Every row comes from one small tree of marks. The marks that hang from a mark follow it in brackets, in the order of their numbers. Every link used is in the known rows. Which tree was each row made from?
Known rows:
J882[J425[J244 J391 J657] J784]: [-1.03  0.25 -1.11  2.66 -0.73  0.67  4.46 -1.16 -0.94 -2.18  5.57 -0.14
  2.86  3.61  5.03 -2.92  1.37  3.29 -4.67 -2.20 -0.50  3.45]
J657[J425[J137 J244 J400]]: [-2.13 -1.98  0.35  2.48  1.70  0.21  3.45 -3.51  0.77 -1.98  1.38  1.65
  0.28  1.85  2.44 -3.22  0.51  2.73 -0.44  1.00 -1.63  3.17]
J802[J425[J244 J391]]: [-2.93  0.54 -0.96  3.85  4.38  0.47  5.59 -2.92 -0.33 -2.06  2.54  0.66
 -0.18  0.56  2.33 -2.13  0.47  4.30  0.69 -1.73 -1.60  1.64]
J657[J425[J137]]: [-4.49  0.24 -0.76  1.22  2.13  1.44  1.98 -0.29 -0.20 -2.39  0.84  2.43
 -0.49  1.05  1.42  0.25  1.23  1.70 -0.33  1.01 -1.18  2.13]
J78[J425[J244 J882[J784]]]: [-2.81 -0.12 -2.42  0.53  1.33 -1.34  3.04 -0.15 -0.84 -2.54  2.03  0.98
 -1.76 -0.07  2.01 -2.78  4.93  2.09 -2.86  0.20 -0.04 -0.76]
J225[J425]: [-5.62 -3.52 -0.94  1.76  2.73  3.12  2.75  2.09 -0.31 -2.27  3.52  1.25
 -1.38  1.33  1.69 -1.07  1.54  3.36 -0.82  0.61 -0.16  0.00]
J425[J244 J400]: [-2.95 -4.63 -0.27  2.80  3.23  1.14  4.12 -3.59  0.94 -2.22  2.77 -0.08
 -0.53  1.79  1.94 -4.63  2.35  2.91  0.01  0.29 -0.98  2.16]
J657[J425[J244 J391 J400 J882]]: [-1.14 -2.31  0.74  4.57  1.57 -0.20  4.36 -1.08 -0.40 -1.49  2.08  1.38
  1.72  0.62  2.65 -4.84  0.04  3.18 -0.72  2.14 -1.83  2.94]
J802[J425[J137 J657]]: [-3.67  0.16 -1.63  0.52  4.71  0.49  2.85  0.45 -1.37 -2.37  0.55  0.97
  0.18  3.32  2.52 -2.35  2.03  4.26  0.64 -1.46 -1.57  2.13]
J425[J244]: [-4.21 -1.81 -1.37  2.25  3.59  1.68  4.42 -3.35  0.60 -2.40  2.86  0.36
 -1.84  1.02  1.64 -2.61  2.88  2.42 -0.34 -0.24 -0.75  1.76]
J802[J425[J400]]: [-3.86 -5.37  0.01  2.74  4.89  1.16  2.29 -0.69  0.78 -2.39  0.92  0.51
 -0.55  1.44  1.08 -3.55  2.84  3.60  0.99 -0.41 -1.26  1.60]
J425[J244 J391 J657]: [-2.94 -0.65 -0.96  3.38  2.02  0.63  5.56 -2.79 -0.97 -1.52  3.57 -0.07
  0.33  3.06  3.72 -4.06  0.54  3.43 -0.31 -0.64 -1.31  2.44]
J78[J425[J137 J391 J400 J882]]: [-2.29 -0.50 -0.27  2.21  2.67 -1.53  3.99  3.44 -1.56 -2.01  0.38  1.94
 -0.77 -0.14  2.66 -1.55 -0.38  3.28 -1.86  2.35 -0.80 -0.25]
J882[J425 J784]: [-3.39 -1.92 -1.20  1.28  0.99  2.42  2.01  1.17 -0.15 -3.13  4.02  0.69
  0.43  1.96  2.15  0.06  3.76  1.86 -3.80 -1.31  0.31  2.38]
J425[J882]: [-4.39 -2.11 -1.42  0.99  4.32  1.73  3.06  2.41 -1.14 -2.62  1.66  1.11
 -1.10  0.63  0.98 -2.00  3.56  2.29 -0.04  1.87 -0.61  1.31]
J225[J425[J244]]: [-4.50 -2.52 -1.06  2.06  2.73  2.75  4.22 -0.75  0.09 -1.86  3.72  0.95
 -0.28  1.73  2.52 -2.48  1.05  3.70 -1.25  0.00 -0.45  0.63]
J78[J425[J657 J882]]: [-4.43 -2.04 -2.29  0.47  1.72 -0.62  3.02  2.90 -1.89 -2.51  0.49  1.45
 -2.45  1.59  1.69 -4.06  3.99  2.16 -0.96  1.68 -0.51 -1.19]
J802[J425]: [-5.09 -2.15 -1.12  2.00  5.19  1.94  2.68 -0.49  0.14 -2.86  1.04  0.81
 -1.46  0.86  0.64 -1.58  2.92  3.12  1.12 -0.78 -1.10  0.83]

Write each row's tree:
[-2.48 -2.02 -2.03  0.73  2.32  0.19  1.51  1.93 -1.91 -2.25  2.75  0.23
  0.84  2.71  2.53 -3.63  5.07  3.09 -1.50  0.37 -0.44  2.14] -> J425[J657 J882[J784]]
[-1.73 -1.00  0.50  2.48  4.28  0.07  3.98  3.11 -1.53 -1.92  1.67  1.26
  1.42  0.79  2.93 -1.65 -0.39  3.85 -0.90  1.94 -1.21  2.91] -> J425[J137 J391 J400 J882]
[-1.86  1.77 -1.00  2.38  2.88 -0.01  5.72 -2.15 -1.63 -1.71  3.20  0.44
  1.50  3.06  4.46 -2.45 -0.56  4.07 -0.70 -0.81 -1.34  2.92] -> J425[J137 J244 J391 J657]
[-1.10 -1.41  0.25  1.84  2.31 -0.43  3.47 -0.62 -0.45 -1.91  0.65  2.09
  1.21  1.06  2.49 -4.43  1.07  3.19 -1.01  2.04 -1.81  3.26] -> J657[J425[J137 J244 J400 J882]]
[-4.13 -1.75 -1.78  1.36  1.00 -0.53  4.54 -2.80 -0.54 -2.27  1.87  0.68
 -2.51  2.31  2.42 -4.72  3.29  2.28 -0.80 -0.24 -0.70 -0.94] -> J78[J425[J244 J657]]
[-2.76  1.01 -1.54 -0.36  3.66  0.32  1.66  2.82 -1.44 -2.69  2.32  1.05
  0.94  1.18  2.18  0.02  3.54  2.89 -1.90  0.75 -0.32  2.26] -> J425[J137 J882[J784]]
[-1.49 -0.45  0.05  2.65  5.70 -0.58  4.25  3.45 -1.69 -1.77  0.65  1.42
  1.55  1.27  2.60 -1.93 -0.49  5.25  0.31  0.20 -1.95  2.48] -> J802[J425[J137 J391 J400 J882]]
[-2.02 -1.72  0.40  3.05  2.81 -0.08  3.69  0.36 -1.08 -1.67  2.77  0.42
  1.60  3.56  3.89 -3.11 -0.72  4.03 -0.62  0.37 -1.31  3.28] -> J425[J137 J391 J400 J657]
[-1.97  2.27 -2.51 -0.58  1.89 -1.86  3.36  0.49 -1.11 -2.41  1.55  1.48
 -1.02  0.67  2.73 -1.30  3.52  2.72 -3.01  0.24 -0.15 -0.37] -> J78[J425[J137 J244 J882[J784]]]
[-3.04 -5.00  0.38  2.64  1.99  0.94  1.74  1.28 -0.21 -2.12  0.83  1.86
  0.31  1.40  0.84 -4.42  2.52  2.13  0.01  2.50 -1.41  2.07] -> J657[J425[J400 J882]]
[-2.62 -4.26  0.43  3.69  0.61  1.59  4.15  1.51 -0.71 -2.08  4.27  0.29
  2.05  3.67  3.93 -3.99 -0.30  3.39 -2.77 -0.45 -0.64  3.51] -> J882[J425[J391 J400 J657]]
[-0.69  1.31 -2.03 -0.37  2.39 -0.65  3.29  0.07 -2.12 -1.96  2.77  0.21
  2.24  3.25  3.99 -3.86  3.54  4.03 -2.37 -0.15 -0.89  3.32] -> J425[J137 J244 J657 J882[J784]]
[-1.74  2.84 -1.01  1.52  3.40 -0.45  2.76  3.10 -2.09 -2.10  2.84  1.19
  1.53  1.01  3.01  0.90  1.13  3.59 -2.21  0.43 -0.51  2.69] -> J425[J137 J391 J882[J784]]
[-2.77 -4.93 -0.39  1.81  5.30  0.55  2.75  2.01 -0.43 -2.27  0.50  0.82
  0.10  0.72  1.09 -4.70  2.94  4.08  1.32  0.75 -1.51  1.43] -> J802[J425[J400 J882]]
[-1.80 -2.97  0.90  4.28  1.29  1.41  5.92 -1.27  0.40 -2.07  4.13  0.39
  1.84  1.36  3.58 -3.08 -0.61  3.16 -2.57 -0.45 -0.81  3.06] -> J882[J425[J244 J391 J400]]
[-0.88 -2.44 -0.54  0.13  2.50 -0.87  1.46  2.49 -1.66 -2.06  2.35  0.16
  2.58  3.84  3.44 -4.69  3.14  4.01 -1.98  1.16 -0.65  3.09] -> J425[J137 J400 J657 J882[J784]]
[-1.01 -3.20 -0.04  4.37  3.37 -0.76  5.18 -3.26 -0.35 -1.47  2.57 -0.32
  1.72  3.76  3.92 -6.66  0.30  5.32  0.57 -1.65 -2.02  2.78] -> J802[J425[J244 J391 J400 J657]]
[-2.15 -4.66 -0.26  2.88  3.64 -0.11  4.11 -3.27  0.12 -1.93  1.66 -0.32
  0.58  3.59  2.90 -7.40  2.70  4.78  0.71 -1.25 -1.76  2.29] -> J802[J425[J244 J400 J657]]
[-0.85 -2.28  0.59  3.94  0.00  0.83  4.29 -1.69  0.57 -2.16  5.20 -0.13
  2.79  1.99  4.18 -2.39  0.71  3.33 -4.47 -1.32 -0.43  3.44] -> J882[J425[J244 J391 J400] J784]
[-1.41 -4.78 -0.24  1.81  2.72  0.05  4.21 -0.80 -0.98 -1.76  2.41  0.00
  0.58  3.32  3.23 -8.12  3.14  3.84 -0.48  1.20 -1.43  2.56] -> J425[J244 J400 J657 J882]
[-0.54  3.80 -1.29  1.33  3.23 -1.00  4.36  0.63 -1.76 -1.90  3.61  0.72
  2.13  1.33  3.94 -0.55  0.78  3.79 -2.54  0.32 -0.84  3.18] -> J425[J137 J244 J391 J882[J784]]
[-1.79 -3.41  0.50  1.62  2.05  0.69  4.09 -0.39 -0.74 -1.22  3.47  0.64
  1.62  4.16  4.65 -5.48 -0.21  5.32 -1.46 -0.06 -1.02  2.17] -> J225[J425[J137 J244 J400 J657]]
[-2.90 -4.39  0.29  3.66  1.39  0.80  3.08 -4.40  1.51 -1.91  1.52  1.11
  0.30  1.41  1.68 -4.78  1.87  2.36 -0.24  1.01 -1.64  2.39] -> J657[J425[J244 J400]]
[-2.13 -2.59  0.35  1.47  2.70  0.51  2.02  2.28 -0.63 -2.30  0.16  2.35
  0.98  0.95  1.59 -3.04  1.07  2.71 -0.50  2.61 -1.54  2.69] -> J657[J425[J137 J400 J882]]
[-3.32 -0.01 -0.70  2.86  5.17  0.48  4.16  2.68 -1.57 -2.11  1.34  1.29
 -0.44 -0.04  1.55 -1.81  1.05  4.18  0.74  0.16 -1.59  1.31] -> J802[J425[J391 J882]]
